What can hang from each mark
dufiv: kegur pomel tolil
paze: gusi kegur
kegur: dufiv guba paze
gusi: kagop paze
pomel: dufiv
fivota: guba
guba: fivota kegur
kagop: gusi kegur
tolil: dufiv

Each row was made from one small tree. The marks that hang from a mark follow it in brackets, in alphabetical order. Every link used is in the known rows. Write each row's tree.
In the rows, 128 means zero.
Known rows
gusi[kagop[kegur[dufiv paze]]]: [139 160 152 127 126 133 123  74 160 105 136 143  70 121 138 118 166 192
 129 149 103  98  85 151]
kegur[dufiv guba paze]: [163 154 135 174 110 109 128  72 163 103 135 122  92 161 136 128 151 148
 110 164 104 110 108 121]
paze[gusi kegur]: [139 154 179 145 124 117 147 111 142 114 145  99  71 138 118 165 174 135
 170 109 124 107  45 136]
pomel[dufiv]: [133 144 165 115 126 135 172  92 164 124 154 119 101 169 107 133 182 148
 163 145 107  89  66 136]
guba[fivota kegur[dufiv[pomel]]]: [164 138 139 103 172 136 189  71 149  87 189 139  99 163 153  92 169 195
 141 165 127 117  64 130]
guba[fivota kegur[dufiv]]: [156 160 148 108 167 134 193  61 157 110 173 132  81 156 139  84 174 189
 136 156 113 105  64 145]
fivota[guba[kegur[paze[gusi[kagop]]]]]: [153 146 142 102 133  98 161 107 143  89 154 126  58 118 139 124 169 161
 139 123 120 100  92 157]
paze[gusi kegur[guba[fivota]]]: [160 138 180 172 119 106 153 121 143 103 143  87  80 152 106 145 175 172
 155 101 113 103  53 156]
fivota[guba[kegur[dufiv[tolil] paze]]]: [168 177 118 128 136 138 166  97 150 107 170 136  96 120 138 107 149 159
 133 157 128 123 110 112]
gusi[kagop paze[kegur]]: [ 85 164 174 131 156 111 133  87 161 121 115 112  72 107 109 126 160 158
 155 100 119  89  55 172]
tolil[dufiv[kegur[paze] pomel]]: [133 146 151 160 171 101 131  92 157  84 155 137 116 151 126 193 128 159
 117 170 137 143 105 116]
pomel[dufiv[kegur]]: [144 143 166 123 132 127 160  98 172 108 154 106  89 164 105 159 159 158
 171 142 120 117  78 131]
tolil[dufiv[kegur[paze[gusi]] pomel]]: [144 131 167 166 161 102 123 100 143  74 161 134 100 160 120 204 135 156
 123 154 137 138  94 120]
kagop[gusi[paze]]: [117 148 178 156 134 121 122  96 160 112 143 114  76 132  95 154 146 132
 128 133 121 104  78 134]
kegur[dufiv guba]: [154 161 143 143 120 121 144  80 174 126 134 114  90 167 130 130 148 154
 119 145  96 109  83 131]
kagop[gusi[paze[kegur]]]: [114 169 171 171 136 118 120 109 153 111 145 102  82 113  99 152 152 135
 146 115 129 108  81 131]
paze[gusi kegur[guba]]: [152 152 174 164 109 107 134 125 154 102 134  85  75 142 111 159 165 151
 161  96 111 105  63 146]
kagop[kegur[paze]]: [138 158 155 150 109 132 129  94 162  88 138 130  86 127 115 142 150 165
 138 158 113 115  93 145]
kegur[dufiv[pomel tolil] guba]: [178 137 149 157 125 147 135 103 171 100 155 125 115 158 127 137 136 180
 135 155 116 127  75  96]
kegur[dufiv guba paze[gusi]]: [176 136 155 180  99 110 119  82 146  91 143 120  75 172 129 141 161 146
 119 146 105 104  95 125]
kegur[dufiv[tolil] guba]: [169 164 158 163 119 145 139  94 181 126 138 115  96 148 114 129 143 173
 128 146  99 114  75 113]
fivota[guba[kegur]]: [139 171 126  87 142 117 186 108 161 115 155 120  84 130 133 124 150 147
 139 134 119 117  89 148]
kagop[gusi]: [146 151 171 142 125 116 139 104 166 120 149 109  73 133 118 167 160 140
 129 148 114 109  74 117]
kegur[dufiv[tolil] guba[fivota]]: [176 149 163 169 129 145 160  90 169 125 149 117 102 159 107 113 155 197
 121 153 102 110  65 126]
kagop[kegur]: [130 164 161 124 119 144 142 100 172 110 137 125  84 134 110 145 147 170
 146 141 107 114  70 153]
paze[gusi[kagop]]: [136 125 196 110 130 110 144  92 157 116 131 117  44 143 120 158 180 155
 148 117 106  87  34 160]
pomel[dufiv[tolil]]: [148 149 181 133 125 160 167 108 172 123 159 119 107 151  90 131 176 166
 175 146 111  92  59 119]

Write each row's tree
[159 134 166 155 132  98 154 101 180  98 131  91  76 158 107 162 134 182
 131 141 115 137  76 152]  dufiv[kegur[guba[fivota]]]
[187 132 141 188 114 136 118  98 161  76 156 132 118 150 135 134 140 175
 125 175 123 128 101  86]  kegur[dufiv[pomel tolil] guba paze]
[184 132 177 203 120 115 134 111 177  75 137  97  83 131  94 158 131 197
 135 160 125 143  92 122]  dufiv[kegur[guba[fivota] paze] tolil]
[107 176 173 146 159 143 126  82 158 131 129 122  82 103 108 110 157 175
 155 108 122  95  54 144]  gusi[kagop paze[kegur[dufiv[tolil]]]]
[162 129 167 146 126 117 166 107 173  98 152  95  96 176  96 140 160 192
 158 135 109 113  83 149]  pomel[dufiv[kegur[guba[fivota]]]]
[126 151 158 136 180 111 145  99 165 102 154 131 114 156 122 196 126 163
 123 155 131 142  84 124]  tolil[dufiv[kegur pomel]]
[148 183 137 157 126 120 142  95 164 126 135  99  97 141 135 130 156 157
 142 124 108 114  83 127]  paze[kegur[dufiv guba]]
[ 94 173 160 131 159 123 130  70 153 131 126 122  77 118 122 112 162 160
 146 107 119  91  60 159]  gusi[kagop paze[kegur[dufiv]]]
[170 163 143 171 129 143 133 117 161 101 155 108 121 133 133 136 146 180
 155 133 125 130  78  95]  paze[kegur[dufiv[pomel tolil] guba]]
[135 154 168 119 118 120 129 109 189 103 113 114  67 118 115 128 153 207
 138 113  89  93  75 180]  gusi[kagop[kegur[guba]]]
[174 119 166 171 134 127 122 111 166  58 158 119  96 127 121 187 123 168
 155 178 154 162  85  84]  dufiv[kegur[paze] pomel tolil]
[129 151 167 126 123 120 125  90 168  95 124 132  65 110 125 132 163 189
 137 141 105  96  81 164]  gusi[kagop[kegur[paze]]]
[186 141 157 199 118 132 144  83 158 103 150 124 103 152 115 110 159 190
 113 174 108 113  90 117]  kegur[dufiv[tolil] guba[fivota] paze]
[144 122 186 140 120  98 130  85 148  95 133 123  48 139 125 155 180 147
 139 139 113  90  62 148]  kegur[paze[gusi[kagop]]]
[165 154 141 135 157 122 179  56 147  90 174 137  83 149 145  82 177 184
 129 173 119 106  88 137]  guba[fivota kegur[dufiv paze]]
[162 154  99 109 143 120 166  93 138  86 180 144 106 143 163 114 148 151
 127 164 136 129 116 113]  fivota[guba[kegur[dufiv[pomel] paze]]]
[155 131 131 147 132 123 136  67 141  91 163 148 107 166 158 143 155 139
 123 189 133 126  90  94]  kegur[dufiv[pomel] paze]
[178 127 193 171 113 142 136 114 156  79 167 109  83 150  87 166 164 170
 183 144 132 117  80 108]  pomel[dufiv[kegur[paze[gusi]] tolil]]
[162 146 134 160 140 120 156 101 146 103 160 110 120 159 143 122 162 184
 139 139 123 124  73 122]  paze[kegur[dufiv[pomel] guba[fivota]]]
[177 166 172 182 112 142 127 119 151 112 150  96  85 136 110 142 162 171
 161 105 113 112  62 114]  paze[gusi kegur[dufiv[tolil] guba]]
[154 145 156 134 153 109 182  75 155  79 163 126  78 136 130  97 177 181
 139 166 120 104  83 151]  guba[fivota kegur[paze]]
[178 146 171 197 112 115 115 115 188  76 128  95  79 120  99 172 120 176
 142 153 125 144 102 111]  dufiv[kegur[guba paze] tolil]
[114 183 163 168 147 153 133  85 153 128 142 120 101 123  99 122 144 147
 156 124 131 112  63 125]  gusi[paze[kegur[dufiv[tolil]]]]
[164 146 177 177 126 126 128 101 174  88 138 110  76 117 105 178 130 161
 150 168 136 148  85 103]  dufiv[kegur[paze] tolil]
[168 129 159 183 123  87 139  95 169  76 133  97  77 152 113 160 136 177
 124 159 121 138 101 143]  dufiv[kegur[guba[fivota] paze]]
[159 145 168 132 132 111 150  87 153  68 159 121  57 135 129 127 170 152
 154 140 120 101  84 141]  guba[kegur[paze[gusi]]]
[144 169 154 179 107 147  92 105 167  92 146 118  87 133  94 124 128 188
 116 115 104 108 115 144]  kagop[gusi[paze] kegur[dufiv guba]]
[119 166 151 176 142 123 143  82 149 118 137 110 103 151 103 105 150 166
 134 117 119 104  76 156]  gusi[paze[kegur[dufiv guba[fivota]]]]
[164 136 156 164 109 108 137 105 175  78 146  99  94 162 104 151 154 167
 157 145 115 116 114 131]  pomel[dufiv[kegur[guba paze]]]
[167 172 156 181 134 140 156 106 159 125 149 102 108 135 114 114 162 195
 144 131 112 115  66 123]  paze[kegur[dufiv[tolil] guba[fivota]]]
[159 146 182 141 130 151 156 112 178 106 159 106  94 146  88 158 154 178
 181 143 124 122  70 113]  pomel[dufiv[kegur tolil]]
[171 134 147 166 130 147 131  82 148  90 169 147 113 147 141 140 150 156
 134 191 136 129  81  76]  kegur[dufiv[pomel tolil] paze]
[163 186 150 175 124 141 137 110 169 125 139 100 104 124 119 128 151 174
 151 125 112 119  77 110]  paze[kegur[dufiv[tolil] guba]]
[138 135 194 111 119 130 131 105 159 101 134 122  47 132 112 151 171 185
 153 107 104  91  45 173]  paze[gusi[kagop[kegur]]]
[140 145 176 186 113 133 113 122 166  81 145 107  87 129  75 124 139 205
 120 115 105 103  99 170]  kagop[gusi[paze] kegur[guba[fivota]]]
[ 90 154 180 118 141 134 122  86 172 105 116 132  67 114  94 120 145 186
 143 110 107  89  63 190]  gusi[kagop[kegur] paze]
